Each row was made from one small tree. The marks that hang from a mark follow it in brackets, in alphabetical order. Every link used is in the known rows. Write each row's tree.
Known rows:
zedarif{navo vafoz}: [-0.37  0.05  0.14  0.11  0.12  0.02  0.08  0.09  0.00 -0.41  0.11  0.11
 -0.08 -0.01 -0.16 -0.04]
soposiv{biger{zedarif{navo}} vafoz}: [-0.47  0.08  0.02  0.08  0.06 -0.01  0.05 -0.06  0.14 -0.14 -0.18  0.11
  0.08 -0.05  0.48 -0.10]
soposiv{biger{zedarif{navo{mafum}}} vafoz}: [-0.49  0.07  0.00  0.07  0.08 -0.03  0.05 -0.08  0.10 -0.28 -0.23  0.13
  0.08 -0.05  0.58 -0.12]
zedarif{navo{mafum soposiv{biger}} vafoz}: [-0.45  0.12  0.04  0.10  0.16  0.11  0.02  0.06 -0.09 -0.59 -0.05  0.11
 -0.08  0.03  0.14 -0.11]
biger{zedarif{navo{mafum soposiv{vafoz}}}}: [-0.38  0.08  0.07  0.12  0.13 -0.06  0.04  0.00  0.06 -0.02 -0.06  0.06
 -0.10 -0.07  0.30 -0.05]
navo{mafum soposiv{biger} zedarif}: [-0.26  0.19 -0.09  0.10  0.12 -0.08 -0.01 -0.01 -0.05 -0.17 -0.28  0.01
 -0.09  0.01  0.49 -0.14]
mafum{navo{soposiv}}: [-0.32  0.04  0.05  0.10  0.10  0.05 -0.02  0.11  0.09 -0.07  0.01 -0.07
 -0.02 -0.04  0.10 -0.16]
soposiv{biger{zedarif}}: [-0.22  0.10  0.00  0.05  0.04 -0.07  0.05 -0.10  0.08  0.08 -0.24  0.12
  0.11 -0.04  0.30 -0.09]
mafum{navo{soposiv{vafoz} zedarif{biger}}}: [-0.42  0.07  0.05  0.12  0.16  0.04 -0.01  0.08  0.14  0.02  0.04 -0.06
 -0.07 -0.05  0.08 -0.17]
vafoz{soposiv}: [-0.12  0.12 -0.05  0.06  0.00 -0.07 -0.02  0.13  0.07  0.05  0.00  0.06
  0.00 -0.02  0.29 -0.13]
biger{soposiv{vafoz} zedarif{navo{mafum}}}: [-0.41  0.03  0.13  0.02  0.08 -0.19  0.08  0.01  0.16 -0.12 -0.16  0.05
 -0.11 -0.13  0.27 -0.03]
biger{zedarif{vafoz{soposiv}}}: [-0.22  0.13  0.09  0.10  0.05 -0.09  0.02  0.08  0.08  0.16  0.07  0.15
 -0.07 -0.06  0.00  0.00]
vafoz{soposiv{biger{zedarif{navo}}}}: [-0.27  0.15 -0.05  0.10  0.04 -0.01  0.00  0.04  0.08  0.03 -0.10  0.16
  0.05 -0.04  0.48 -0.11]
biger{soposiv zedarif{navo}}: [-0.26  0.05  0.16  0.05  0.08 -0.17  0.09  0.00  0.16  0.13 -0.12  0.05
 -0.10 -0.13  0.00  0.01]
vafoz{soposiv{biger}}: [-0.17  0.15 -0.11  0.04 -0.01 -0.01 -0.03  0.07  0.06 -0.05 -0.13  0.11
  0.08  0.00  0.48 -0.17]
vafoz{soposiv{biger{zedarif{navo{mafum}}}}}: [-0.29  0.14 -0.07  0.10  0.05 -0.03  0.00  0.02  0.04 -0.12 -0.15  0.17
  0.05 -0.04  0.59 -0.13]

Which tree is each row?
[-0.25  0.17  0.00  0.06  0.13 -0.01 -0.01  0.04  0.10  0.25 -0.01 -0.04
 -0.13 -0.02  0.05 -0.12]  navo{soposiv{vafoz} zedarif{biger}}
[-0.38  0.10  0.13  0.14  0.16 -0.03  0.04  0.03 -0.01 -0.12  0.03  0.12
 -0.14 -0.05  0.01 -0.01]  biger{zedarif{navo{mafum soposiv} vafoz}}
[-0.31  0.08  0.07  0.13  0.14 -0.07  0.05 -0.02  0.02  0.02 -0.07  0.07
 -0.09 -0.07  0.21 -0.04]  biger{zedarif{navo{mafum soposiv}}}
[-0.39  0.10  0.11  0.13  0.18  0.07  0.00  0.09  0.07 -0.04  0.11 -0.01
 -0.11 -0.03 -0.19 -0.12]  mafum{navo{soposiv zedarif{biger vafoz}}}
[-0.40  0.07  0.08  0.17  0.11 -0.05  0.01  0.15  0.09 -0.23  0.11  0.04
 -0.08 -0.05  0.08 -0.10]  mafum{navo{zedarif{vafoz{soposiv}}}}
[-0.28  0.10  0.05  0.11  0.12 -0.19  0.06  0.04 -0.05 -0.39 -0.06  0.09
 -0.14 -0.02  0.11 -0.06]  navo{mafum zedarif{vafoz}}
[-0.24  0.17  0.02  0.07  0.07  0.04 -0.02  0.01  0.04  0.14 -0.13  0.06
 -0.03  0.00  0.12 -0.08]  navo{soposiv{biger{zedarif{vafoz}}}}
[-0.18  0.05  0.06 -0.10  0.05 -0.06  0.06 -0.01  0.15  0.08 -0.10  0.00
  0.01 -0.04 -0.13 -0.15]  zedarif{biger{soposiv{vafoz}}}
[-0.38  0.08  0.04  0.10  0.11  0.05  0.01  0.10  0.07 -0.16  0.03 -0.02
 -0.09 -0.02  0.20 -0.10]  zedarif{navo{soposiv{vafoz}}}
[-0.32  0.09  0.03  0.09  0.08 -0.03  0.07 -0.09  0.07 -0.05 -0.20  0.14
  0.09 -0.05  0.31 -0.08]  soposiv{biger{zedarif{navo}}}
[-0.38  0.04  0.15  0.08  0.14 -0.04  0.06  0.06  0.12 -0.16  0.05  0.02
 -0.07 -0.07 -0.23 -0.11]  mafum{navo{zedarif{biger{soposiv} vafoz}}}
[-0.26  0.06  0.12 -0.02  0.00 -0.21  0.05  0.02  0.23  0.22 -0.15  0.01
 -0.07 -0.12  0.12 -0.02]  biger{soposiv{vafoz} zedarif}
[-0.34  0.07  0.22  0.05  0.09 -0.13  0.09  0.05  0.13 -0.02 -0.02  0.10
 -0.15 -0.10 -0.21  0.05]  biger{soposiv zedarif{navo vafoz}}
